(in the rows, 128 means zero)
Known rows, with every way that one mark hangs from another:
[Z822 [Z850 Z469]]: [137 114 112 137 112 141  87 135 117 144 106 134 132 127 131 158 118 158
 139 119 129 131 158 151 125  91 124 148 170 143 112 123  99 102 152 138
 119 139 138 139 124 145 138 123 131 126 141 129 128 123 131 129 145]
[Z22 [Z608 [Z822 [Z850 Z469 Z962]]]]: [139  95  86 102 126 161 128 124 145 121 118 137 157 132 136 119 182 116
 115 142 132 135 127 138 108  99 138 111 240 112 109 132 107 126 105 117
 113  95 130 139 138 128 120  99 146 138 145 131 117 102 112 155 148]
[Z621 [Z850 Z469 Z508 Z962]]: [114 130 162 134 110 118 132 118 165 129 137 115 162 131 153 143  95 123
 158  87 114 150  90 149 122 141  98 119  53 136 154 119 136 159 117 134
 202 206 125 137 110 145 145 148 156 143 126 112 151  96 129 116 137]
[Z850 Z508 Z822]: [116 164 185 145 137  78 172 141 133 122 135 123 103 120  95 112  86  92
 127 115 115 163  71 118 157 190 113 135  74 110 163 127 151 119 104 126
 145 110 125 115 106 116 119 124 113  95 122 120 127 162 139 120 119]
[Z469 Z850]: [109 117 155  94 134 155 135 128 110 142 109 154 152 139 144 149 130 197
 115 115 147 171 136 165 141 125 117 157 120 130 109 130  98 177  17 123
  82 137 128 161 140 133 127 132 123 125 154 132 129 141 130 153 161]
[Z22 [Z608 [Z822 [Z850 Z469]]]]: [140  97  90  98 128 170 129 130 143 121 113 137 149 131 128 117 173 131
 110 150 132 155 126 146 114 101 138 121 246 115 108 133 103 127  99 117
 118  82 129 139 139 132 116  97 142 135 149 130 113 113 112 159 154]
[Z469 [Z850 Z508 [Z822 Z608] Z962]]: [120 119 164 138 146 111 165 116 112 128 136 135 137 149 135 113 150 100
 120 107 133 142 127 120 132 169 125 136  51 113 134 134 149 176  72 116
  84 153 129 124 149  87 118 137 128 127 125 130 129 112 138 127 124]
[Z608 Z822]: [114 147 133  91 130 158 133 139 145 134 123 142 115 115 130 137 137 163
 119 145 138 120 139 134 129 135 113 139 219 129 107 125 101 136  64 128
 147  87 120 127 142 147 126 123  94 119 147 132 115 152 118 146 151]
[Z678 [Z850 Z469 Z508 Z822]]: [136 175 141 137 127 138 132 146 125 123 116 132 115 129 109 130 109 107
 134 111 138 145  89 134 147 157 110 107  13 103 147 126 128 164  94 145
  96 142 121 161 104 124 128 114 135 113 121 126 133 154 141 121 106]
[Z962 Z850]: [122 124 133 110 148 150 128 133 115 132  96 139 156 137 138 161  85 178
 132 126 121 162 100 170 151 123  99 122 176 145 138 122 118 134  60 106
 124 119 121 169 123 157 130 158 120 119 148 132 135 163 123 132 140]
[Z822 Z608 [Z850 Z508]]: [134 109 102 143 126 131 128 123 101 141 132 120  96 126 115 125 120 124
 109 152 113 118 182 114 134 116 147 169 139 149 120 132 130  75 210 127
  81 117 136  92 130 133 115 119 136 117 115 135 115 136 131 131 128]
[Z678 Z608 Z850]: [121 157  99  94 135 138 117 141 101 121 113 157 144 133 125 146 110 200
 129 138 164 114 144 153 137  78 153 115  26 116  95 133 101 158  74 129
  47  98 116 177  95 141 129 112 107 129 123 143 132 181 130 151 117]
[Z621 [Z850 Z508 Z822]]: [ 97 143 177 118 119 126 145 131 151 130 136 100 100 124 130 126  71 135
 123  96 122 162  85 143 156 168 100 153  74 117 147 120 148 146  80 140
 158 148 118 129 105 134 122 141 134 130 123 119 132 141 138 119 145]
[Z822 Z608 [Z850 Z962]]: [133  91  87 139 113 131  97 113 102 146 133 119 120 132 148 136 143 137
 117 146 127  99 205 110 118  86 157 152 172 145 100 127 134  84 205 124
  72 129 136 104 142 116 123 136 139 127 117 140 127 104 127 131 133]
[Z608 Z22 [Z822 [Z850 Z508]]]: [142 133 112 106 131 175 105 132 127 121 123 119  92 106 112 122 179 131
  77 164 155  74 188 120 133 125 130 163 196 156 113 130 114  93 177 145
 131  98 119 118 146 169 126  99 108 124 135 128 105 154 119 108 137]
[Z850 Z469 Z508 Z822]: [134 161 182 166 134  88 160 144 152 120 138 129 115 127 100 113  92  85
 156 109 102 166  46 122 136 188 107 110  63 109 170 126 146 145 110 133
 200 141 137 115 113 116 129 129 130 111 128 109 135 135 141 117 105]
[Z22 [Z608 Z822]]: [122 107 106  81 130 158 150 130 143 119 121 142 147 127 130 112 164 142
 100 155 133 174  99 141 126 118 134 116 248 112 112 132 109 127  62 113
 125  68 124 139 133 137 114 103 130 128 151 129 115 132 109 168 153]
[Z822 Z608]: [110 114 118 108 116 124 131 129 111 139 138 129 111 121 139 126 111 184
 109 165 117 162 120 119 138 120 147 150 171 139 112 128 119 105 120 124
 145  97 132 107 140 141 120 141 119 114 131 129 130 141 122 156 135]
[Z22 [Z608 [Z822 [Z850 Z508 Z962]]]]: [135 104  97 103 133 151 145 122 139 118 121 135 155 131 122 112 177  99
 107 145 130 142 138 138 115 111 137 116 223 114 119 134 118 116 115 113
  95  87 125 132 129 126 114 100 139 132 140 131 114 115 113 151 149]
[Z621 Z850]: [ 91 120 149  90 104 153 117 128 145 140 122 112 125 124 157 150  82 201
 123 108 133 174 109 164 150 120 105 153 135 135 117 117 117 146  62 138
 157 146 119 148 111 159 132 147 133 135 138 121 139 136 127 137 164]
[Z678 Z608 [Z850 Z469]]: [133 153  97 106 131 138 107 143 111 119 111 160 153 136 128 147 111 194
 149 129 156 120 127 151 121  79 149 103  17 115 100 133  94 177  85 133
  90 121 123 177 100 143 139 116 118 142 124 137 137 158 131 147 109]
[Z822 Z608 [Z850 Z469 Z508]]: [147 112 100 158 122 132 119 126 114 138 134 126 106 130 115 127 123 116
 129 147 102 123 162 115 118 117 144 156 128 149 124 131 128  93 221 133
 125 138 142  90 136 130 122 124 146 126 119 128 122 116 131 128 120]
[Z822 Z608 [Z850 Z508 Z962]]: [134 105 102 157 126 115 125 112 102 138 137 120 124 131 127 125 131  97
 121 143 113  98 193 104 124 110 149 153 120 148 127 131 148  77 228 124
  89 139 135  91 133 117 119 127 140 121 109 136 125 109 129 123 123]
[Z962 [Z850 Z508]]: [131 141 149 128 158 135 155 130 116 126 102 140 163 138 118 153  82 141
 136 126 107 155  91 162 154 151  90 117 127 148 165 127 129 126  82 103
 134 128 119 154 112 156 125 150 121 111 140 128 134 171 126 124 132]
[Z508 [Z850 Z469 Z962]]: [108 128 154 118 120 131 131 109 119 144 121 124 149 136 142 147 129 162
 169  85 119 159 111 139 126  98 109  86 191 135 147 124 108 112 114 133
 149 138 125 157 133 111 162 159 116 131 134 137 158 120 122 133 134]
[Z850 Z469 [Z822 Z608] Z962]: [131 122 137 161 117  75 117 127 142 130 152 118 129 131 152 110 133  99
 158 124 115 135  83  93 108 147 141  88 128 107 132 124 158 149 136 125
 190 150 141 110 147  84 138 153 138 137 121 117 143  80 133 119  97]

Rows:
[136 150 161 168 132  88 162 139 145 121 150 123  96 126 102  98 101  84
 145 130  93 167  51  98 130 186 125 117  72 112 161 132 152 134 144 131
 198 129 139  89 132 106 122 133 134 123 120 113 129 122 139 120  96]	[Z850 Z469 Z508 [Z822 Z608]]
[112 137 175 143 115 106 134 123 169 125 142 102 133 133 146 129  92 100
 152  78 117 143  71 133 131 161  96 112  48 114 156 118 156 166 110 136
 191 194 125 129 114 119 139 151 152 147 119 114 147  92 137 104 127]	[Z621 [Z850 Z469 Z508 Z822 Z962]]
[135 104  96  98 134 161 147 127 139 119 117 138 141 129 115 113 171 117
 103 147 129 145 125 143 122 118 135 126 229 116 114 136 115 117 103 118
  96  74 125 132 130 134 109  95 138 127 143 131 110 126 114 157 152]	[Z22 [Z608 [Z822 [Z850 Z508]]]]
[133  90  81 119 113 157  86 122  93 137 129 109  87 116 135 125 153 170
  78 178 138 111 202 110 139  85 164 181 201 159  94 131 122  62 219 138
  94 100 134 104 148 150 120 120 134 128 122 134 115 134 126 126 131]	[Z822 [Z608 Z22] Z850]
[141  98  84 139 111 149  90 127 110 146 126 125 103 129 135 136 127 160
 124 150 118 122 177 121 116  91 150 158 181 146 101 128 113  99 196 136
 115 125 143 105 148 130 126 128 138 134 128 133 122 107 129 138 131]	[Z822 Z608 [Z850 Z469]]
[134 126 131 153 129 105 121 119 109 137 116 129 148 128 121 149 128  97
 136 113 126  98 184 134 132 113 122 139 110 141 139 126 138  91 183 127
  80 157 131 127 107 132 133 123 140 113 122 131 132 127 131 115 137]	[Z822 [Z850 Z508 Z962]]
[138 123  99 103 124 170  83 125 125 126 123 117 107 108 136 130 191 135
  83 161 164  61 203 115 123 104 138 150 224 154  98 126 116  94 173 140
 126 105 121 128 153 156 132 110 113 133 136 132 110 132 118 104 139]	[Z608 Z22 [Z822 [Z850 Z962]]]
[143 148 159 152 157 121 147 139 134 122 109 132 142 142 112 137  82 107
 155 113 102 159  53 147 145 171  88  97 113 129 173 125 142 151  92 106
 168 139 129 148 125 130 128 155 124 122 136 121 134 147 134 112 114]	[Z962 [Z850 Z469 Z508 Z822]]
[143 140 119 133 132 152 119 128 148 131 123 137 127 124 121 139 155  97
 138 130 131  73 173 125 106 132 113 127 183 136 120 126 117 132 146 129
 133 134 127 117 142 133 132 114 114 128 132 135 117 116 123 120 137]	[Z608 [Z822 [Z850 Z469 Z508 Z962]]]
[140 145 121 121 131 170 118 136 146 132 115 140 110 122 109 136 145 117
 130 138 130  93 161 133 115 133 113 143 186 138 115 127 109 128 135 134
 130 118 128 115 138 142 129 110 107 126 138 133 110 135 124 127 142]	[Z608 [Z822 [Z850 Z469 Z508]]]
[126 164  85  84 140 169 118 142 116 118 116 160 127 131 118 138 132 185
 122 143 170  79 166 142 125  88 146 113  70 113  84 134  97 173  71 133
  43  81 110 170 112 134 124 105  86 139 124 149 119 174 125 152 120]	[Z678 [Z608 Z822] Z850]
[126 146  92  87 133 143 101 138  91 112 118 146 135 124 127 135 137 206
 101 151 179 104 155 144 142  71 164 125  29 128  98 136 104 143 109 139
  63  95 113 181 104 161 133 111 113 136 119 140 129 185 128 137 110]	[Z678 [Z608 Z22] Z850]
[139 152 180 185 132  56 156 129 155 116 144 127 152 130 119 112 117  38
 172  94 106 133  63 105 118 182 112  83  40 107 178 125 164 148 135 128
 196 178 136 116 118  95 142 141 140 119 119 110 145  99 139 102  96]	[Z850 Z469 Z508 Z822 Z962]
[138 123  99  92 123 185  86 134 123 125 120 120  89 106 126 130 180 155
  77 168 162  75 197 123 134 104 135 165 241 155  95 128 105  94 166 147
 130  88 120 126 151 167 128 105 107 132 140 130 105 150 118 114 144]	[Z608 Z22 [Z822 Z850]]
[132 125  94  96 142 144 104 135 118 117 128 142 119 115 115 125 156 188
 104 167 162  71 176 128 116  80 162 147 158 143  88 136 104 109 144 129
 120  75 125 127 132 154 129 110  93 149 130 138 109 159 119 135 128]	[Z678 [Z608 Z22 [Z822 Z850]]]
[143  93  85 153 112 129  88 118 112 143 133 122 128 134 151 135 142 128
 139 140 116 102 177 110 106  89 154 138 163 146 103 128 127 102 214 129
 120 153 143 105 147 114 133 141 146 139 119 133 130  83 127 129 123]	[Z822 Z608 [Z850 Z469 Z962]]
[107 136 162 130 122 115 134 114 122 141 130 113 123 135 136 131 127 134
 166  80 120 163  95 126 131 121 108  85 189 113 147 123 128 116 115 134
 143 122 127 149 137  83 156 161 115 132 128 136 152 118 129 125 125]	[Z508 [Z850 Z469 Z822 Z962]]
[121 158 183 166 139  55 171 124 134 120 143 121 140 124 116 111 114  52
 144 101 119 129  86 105 137 181 116 102  56 108 172 124 173 124 129 118
 142 144 126 120 108  96 133 138 123 103 114 120 138 129 138 107 111]	[Z850 Z508 Z822 Z962]
[151  83  78 147 110 135  71 114 106 135 136 110 127 123 152 126 165 137
 111 157 130  93 194 102 110  82 164 145 167 160 106 129 132  82 252 138
 132 152 141 105 157 135 135 130 150 145 118 127 125  88 126 112 112]	[Z822 [Z608 Z22] [Z850 Z469 Z962]]
[138 145 171 170 126  75 156 123 145 123 135 145 191 131 129 133 118  81
 178 102 103 137  84 125 112 154 111  85  48 135 176 127 138 139 150 123
 206 199 136 127 113 135 151 137 144 116 126 113 153 103 128 113 111]	[Z850 Z469 Z508 Z962]
[138 120 132 157 115  83 109 124 137 121 155 110 122 123 152 103 151 103
 138 133 124 125  93  85 112 142 146  98 125 118 133 125 154 135 156 131
 203 150 139 112 153  98 143 150 136 139 119 115 142  82 132 108  96]	[Z850 Z469 [Z822 [Z608 Z22]] Z962]
[134 179 102 102 153 149 145 140 117 111 121 159 128 131  98 129 128 142
 126 141 158  79 153 137 127 108 141 113  20 112 111 137 107 169  98 128
  39  96 110 152 104 139 122  99  92 132 116 147 117 184 127 143 111]	[Z678 [Z608 Z822] [Z850 Z508]]
[101 136 175 130 118 103 143 119 154 127 143  95 124 128 143 126  92 106
 136  84 126 144  96 134 143 162  99 130  66 116 155 118 160 145 101 134
 156 172 119 130 108 117 129 149 141 135 115 119 143 114 135 109 137]	[Z621 [Z850 Z508 Z822 Z962]]
[144 142 161 188 133  58 158 124 148 118 160 121 132 131 121  97 122  40
 161 115  98 127  70  84 111 181 129  85  44 111 172 129 172 143 172 123
 194 170 140  90 134  87 131 144 141 125 109 112 142  87 138 106  85]	[Z850 Z469 Z508 [Z822 Z608] Z962]
[150 106 101 170 122 117 114 115 115 137 138 123 131 135 129 125 137  89
 142 139 104 101 171 106 103 112 148 134 121 147 131 130 141  96 238 125
 119 162 142  91 137 116 130 133 152 132 112 132 129  90 131 119 112]	[Z822 Z608 [Z850 Z469 Z508 Z962]]
[127 140 108 112 147 128 133 137 125 122 128 155 127 127 107 133 124 161
 134 144 141  81 166 134 114  96 148 138 136 130  98 136 111 127 125 121
  99  82 126 119 120 141 121 111  87 138 129 142 111 164 123 147 132]	[Z678 [Z608 [Z822 [Z850 Z508]]]]
[107 123 156 126 104 120 105 124 164 131 138  99 130 132 166 137  99 134
 151  84 129 145  83 138 124 140 103 115 101 114 132 115 144 174  85 139
 185 181 127 144 125 115 143 160 148 154 128 118 147  90 135 111 137]	[Z621 [Z850 Z469 Z822 Z962]]
[131  90  88  88 128 172 132 128 136 123 115 136 139 129 125 118 176 134
  98 152 136 150 136 145 121 102 137 129 252 114 103 132 105 117  94 117
  92  68 126 139 135 134 111  98 133 129 147 132 109 125 112 160 158]	[Z22 [Z608 [Z822 Z850]]]
[116 152 163 150 138  86 173 136 127 122 148 117  83 119  98  97  95  90
 116 136 106 158  85  98 150 186 127 142  84 114 157 131 159 111 128 125
 146  98 129  87 123 105 107 132 118 100 114 122 122 156 138 126 109]	[Z850 Z508 [Z822 Z608]]
[100 131 162 132 115 105 143 115 150 127 152  90 109 130 147 117  94 102
 127 100 118 142 106 118 141 165 113 136  75 117 146 123 168 144 122 132
 146 164 122 115 120 111 123 151 145 138 110 119 137 107 135 110 133]	[Z621 [Z850 Z508 [Z822 Z608] Z962]]
[120 130 177 139 148 109 161 120 118 128 125 140 154 148 132 125 142 109
 128  92 138 138 125 134 138 166 114 132  44 114 141 132 142 184  51 120
  84 161 127 141 136  95 124 132 127 123 132 129 134 123 138 126 132]	[Z469 [Z850 Z508 Z822 Z962]]
